Each row comes from the steps of one walk. Every step used is in the known rows, and no mark comes twice. Write the walk behind each row, first mark first.
Known rows:
debavuz > tinet > vanel > nubog: [ 0.30  1.50  2.54 -6.44  0.32 -1.24 -3.04 -0.87  3.63 -1.20 -3.36 -0.91
 -1.71 -0.33  2.67  2.42  1.47 -0.91  0.91 -4.15  2.00  2.27]
debavuz > vanel > nubog > vedim: [ 1.20  0.46  1.46  0.88  1.08 -0.64 -3.77 -0.75  0.47 -0.86  2.97  0.59
 -2.88 -1.89 -0.12  1.42  1.77 -0.96  0.03 -0.47  1.38  0.26]
debavuz > vanel > nubog: [ 1.05  0.95  1.41 -0.92 -0.05 -0.78 -3.82  0.40  0.94 -1.19  4.30 -0.38
 -0.97 -1.29  0.55  1.58  2.58  1.10  0.59 -2.80  2.29  0.55]
nubog > tulu > vedim > tinet > vanel: [ 1.07 -2.90 -3.92  0.88 -0.31  1.43 -2.17  1.45 -2.57 -0.88 -1.69  0.67
  1.49 -0.66  1.09 -2.29  0.37  1.28  1.65  5.79 -2.34  2.09]
vanel > nubog > vedim > tinet: [ 0.35  0.28  1.40  2.91  2.62 -1.73  0.56 -0.51 -1.94 -1.38  2.23  0.91
 -3.42  0.08  1.51 -0.37  0.05 -4.99  1.61  3.27  3.79  0.57]
debavuz > vanel > tinet > vedim > nubog > tulu: [ 2.49 -0.36  1.40  0.97  0.54  1.24 -4.48  1.06  0.55  1.73  1.51 -0.30
  1.83 -1.02  0.33  0.41  1.03  5.70 -1.69 -0.80 -0.66  1.59]
vedim > nubog > vanel: [ 0.71  0.54  0.91  1.03  2.13  0.73  0.49  3.05 -0.43 -0.38  0.32  0.66
  0.27  1.25 -3.75  0.22 -1.76  0.10  1.45 -1.74 -1.47  0.15]
vanel > nubog: [ 0.02  1.75  0.88 -0.76 -0.43 -1.55  0.21  1.07 -0.17 -1.40  3.33 -1.03
 -1.10 -0.43 -0.35  0.68  1.10 -1.72  1.18 -1.18  4.85 -0.49]
vanel > tinet > vedim > tulu > nubog: [-0.75 -1.30  1.15  0.49 -1.90 -0.04  0.25 -1.13  0.49  2.27 -0.32 -0.92
  2.14  0.17  2.87 -0.15  1.28  3.07 -1.95 -1.15  1.93  0.60]
vanel > nubog > tulu > vedim: [ 1.40 -0.33 -3.85  0.37 -1.70  0.10 -0.12  1.98 -1.48 -1.39  2.16 -0.62
 -0.22 -1.53 -2.07 -2.15  0.65 -0.83  1.76  3.84  2.29 -1.11]
tulu > vedim > tinet: [-0.58 -1.62 -2.01  1.01  0.74 -0.40  0.33 -2.39 -2.87 -0.47  2.89  0.28
  0.19  1.18  1.49 -1.58  0.72 -2.40  0.84  2.99 -2.54  0.96]
vedim > tinet > vanel > nubog > tulu: [ 0.56 -0.74  1.03  0.39  1.50 -0.65 -2.31  2.22 -1.45 -1.59 -0.45  0.62
  0.47  0.13  5.22 -1.33  0.96  0.80  2.64  2.64  3.19  4.34]
tinet > vedim > nubog > tulu: [ 1.28  1.44  0.18 -2.34 -0.25  0.62 -2.21  3.86 -1.16  0.44 -1.95 -1.76
  4.04 -1.94 -2.48  1.24 -2.15  4.51 -0.49  0.37 -0.53 -1.40]
tulu > vedim: [-0.65 -0.68 -2.87 -0.91 -1.22  0.00  0.00 -2.24 -1.40 -0.15  2.23 -0.54
 -0.15 -0.23 -1.69 -0.58  0.83 -1.75 -0.46  1.00 -2.86 -0.85]
tulu > vanel > nubog: [-0.48  1.94 -2.37 -0.62 -1.24 -0.50  3.73  0.41  0.83 -1.34  4.57 -0.51
 -0.84  0.80 -1.36 -1.64 -0.91 -1.08  0.67 -0.31  2.26 -1.83]
nubog > vanel > tinet > vedim > tulu: [-0.31 -0.40  1.59  2.89 -0.85  1.60  3.34 -0.17  2.27  1.70 -3.15  0.80
  1.30  1.01  1.51 -0.90  1.39  2.10 -1.42 -0.38 -0.68 -0.19]
nubog > vedim: [ 0.06 -0.56  1.03  1.81  1.73 -0.25 -0.69 -1.14 -1.09 -0.67 -1.32  0.89
 -3.07 -0.54 -1.92  2.34 -0.21 -4.23 -0.79  2.06 -0.67 -0.77]
vedim > tulu > vanel: [-1.67  1.10 -2.28 -0.58 -1.90 -0.16  2.32  1.22  0.02 -1.17 -1.05  0.92
  1.53  1.80 -1.67 -0.47 -1.03  1.20  1.28 -3.46 -1.46 -1.54]
tinet > vedim > tulu > vanel: [-1.68  2.25 -0.73 -3.00 -2.89  0.01  1.72  0.45  1.05  0.30 -2.80 -1.05
  4.02 -0.49  0.30  0.62 -1.00  3.72 -1.15 -2.40 -1.70 -2.67]
nubog > vedim > tulu > vanel > tinet: [-0.85 -0.31 -1.07  3.80  0.49  0.20  2.70 -1.68 -0.44  0.34 -1.95  2.50
 -2.50  1.80 -1.44 -1.15 -1.30 -2.55 -0.35  0.96 -1.94 -0.55]
tinet > vedim > tulu > nubog > vanel: [-1.41 -1.22 -0.24 -2.23 -2.80  0.64  0.02  1.12  1.00  0.59 -3.94 -1.37
  3.74 -2.15  1.50  1.26  0.17  3.21 -0.73 -0.98 -0.38 -2.06]
tulu > vedim > nubog: [ 0.01  0.17 -2.58 -0.88  0.37 -0.21 -0.64 -0.79 -2.65  0.38  3.33 -0.32
  0.27  0.57 -3.70 -1.49 -1.39 -0.92  0.66 -0.15 -3.70  0.00]
tinet > vedim > nubog: [ 0.14  2.57  1.99 -3.26  0.27 -0.49 -1.51  1.54 -0.63  0.98 -0.20 -1.99
  3.11 -1.10 -1.30  2.05 -1.58  3.08 -1.29 -2.14 -0.52 -1.13]

Which walk is each row?
[ 1.29 -0.84  2.26  1.63  0.71  0.44 -3.55 -1.36  1.14  0.91  3.56  0.53
 -0.79  0.51  1.42  1.41  3.10  2.32 -1.51 -2.47  0.19  2.28] | debavuz > vanel > tinet
[ 0.57  1.34  2.77  0.55  0.70 -0.20  0.12 -0.50 -0.10  2.53  1.60 -0.86
  1.50  1.01  0.54 -0.13 -0.28  2.75 -2.29 -1.23  1.07  1.13] | vanel > tinet > vedim > nubog
[ 0.18 -0.48  1.93  2.75 -0.21  1.70  3.23 -0.62  2.45  1.75 -1.54  0.15
  0.59  0.53  1.46 -0.44  1.53  1.28 -2.24  0.91 -0.12 -0.20] | nubog > vanel > tinet > vedim
[ 0.38 -0.92 -2.38  2.45  0.80  1.15  1.94 -1.40 -1.18  1.58  2.69  0.88
 -0.62  1.79 -2.88 -3.59 -0.78 -0.98  0.16  1.36 -4.12  0.69] | tulu > vedim > nubog > vanel > tinet
[-0.36 -1.31  2.30  2.35  3.60 -0.50 -1.91 -1.67 -1.66 -0.70 -2.55  1.89
 -2.82  0.26  3.55  0.66 -0.07 -3.38  0.40  3.52 -0.84  3.50] | nubog > vedim > tinet > vanel
[-1.49  1.93 -2.43 -0.42 -2.22 -0.82  2.94  1.48  0.05 -1.41  0.62  0.72
  0.81  1.56 -1.12 -1.62 -0.84  0.60  2.04 -3.23  0.96 -1.60] | vedim > tulu > vanel > nubog
[-0.86 -0.23  0.56  1.96  0.80 -0.55 -0.62 -0.36 -1.43 -0.76 -3.94  1.88
 -1.85  0.16 -1.82  1.69 -0.54 -2.86  0.53 -0.13 -1.47 -0.76] | nubog > vedim > tulu
[-0.13 -4.39 -0.25  1.49 -1.24  1.68  1.17 -0.44  1.50  1.59  0.84 -1.04
  0.39 -1.26  2.00 -0.45  1.34  0.65 -1.60  2.33  1.71 -0.02] | tulu > nubog > vanel > tinet > vedim
[ 1.60  1.70 -0.19 -5.79  0.14  0.61 -1.08  1.82  2.43 -0.11 -4.02 -1.85
  2.07 -0.40 -2.11  1.91 -2.63  2.08 -0.14 -1.67 -1.82 -1.99] | debavuz > tinet > vedim > nubog > tulu > vanel
[-0.51  2.80  0.57 -6.23 -1.69 -0.85  0.71 -0.46  3.59 -0.47 -4.47 -1.52
  1.39 -0.15  0.86  1.75 -0.68  0.79  0.08 -4.26  0.21 -2.41] | debavuz > tinet > vedim > tulu > vanel > nubog
[-0.56 -5.08  0.00  1.01  1.90 -0.11 -2.95 -1.26 -1.97 -0.38  0.05  0.29
 -2.22 -1.59  3.72  0.49 -0.03 -3.08  0.36  4.17  1.00  2.88] | tulu > nubog > vedim > tinet > vanel
[ 0.99  0.04  1.64  3.16  2.46  0.88  1.49  1.82 -0.13  1.15  1.47  1.14
 -0.36  2.45 -2.57 -1.19 -1.07  0.38  0.72 -1.25 -0.68  1.40] | vedim > nubog > vanel > tinet
[ 0.10  0.61  2.69  0.59 -0.61  0.00  0.74 -1.68  0.94  2.23  0.75 -1.16
  1.22  0.39  2.17  0.70  1.55  2.10 -3.15 -0.32  1.64  0.51] | vanel > tinet > vedim
[-1.14  0.12 -1.49  2.06  0.19  0.01  1.88 -0.71 -0.81 -0.70 -2.84  2.04
 -1.88  0.93 -2.41  0.04 -1.86 -2.76  0.48  0.67 -2.54 -1.65] | nubog > vedim > tulu > vanel
[-0.24  0.78 -1.76  2.30  1.15 -0.58  4.10 -0.80 -0.68 -1.35  3.60  0.88
 -2.83  1.10  0.06 -2.45 -1.76 -3.76  1.08  3.34  1.41 -0.87] | tulu > vanel > nubog > vedim > tinet
[ 0.25  1.07  0.96  1.35  0.95 -1.39  0.31 -0.48 -0.77 -1.15  1.75  0.27
 -3.55 -0.97 -0.96  0.55  0.20 -4.39  0.57  1.74  3.49 -0.74] | vanel > nubog > vedim
[-0.34  1.17  1.50 -1.44  0.58 -1.16 -2.18 -1.00  0.51 -0.55 -1.35  0.44
 -2.67 -1.73  2.40 -0.03  0.90 -1.51  0.08  0.28  2.12  3.00] | tinet > vanel > nubog > vedim
[ 0.17 -0.42 -2.86  0.70  0.50  1.00  1.09 -0.40 -1.47  0.50  1.93  0.48
 -0.01  0.76 -3.79 -2.43 -1.12 -1.12  0.81  0.95 -4.80 -0.40] | tulu > vedim > nubog > vanel
[-0.50 -0.27  1.33 -6.68 -1.61 -0.51 -2.41 -0.30  2.79 -0.26 -5.77 -2.10
  1.91 -1.32  1.46  3.99  0.16  1.05 -0.33 -4.07  0.00 -1.62] | debavuz > tinet > vedim > tulu > nubog
[-1.42 -3.36 -1.43  0.38 -1.89  0.72  0.09  2.00  0.13 -0.86 -2.52  0.54
  1.29 -0.23 -0.18  0.38  0.61  0.44  1.85 -1.78  0.02 -0.65] | vedim > tulu > nubog > vanel
[-0.48  1.11 -0.92  0.40 -1.37  0.69  4.22 -1.74  1.65  1.63  2.39 -0.67
  0.97  1.37  0.80 -1.67 -0.64  1.83 -2.75  0.46 -0.18 -0.86] | tulu > vanel > tinet > vedim
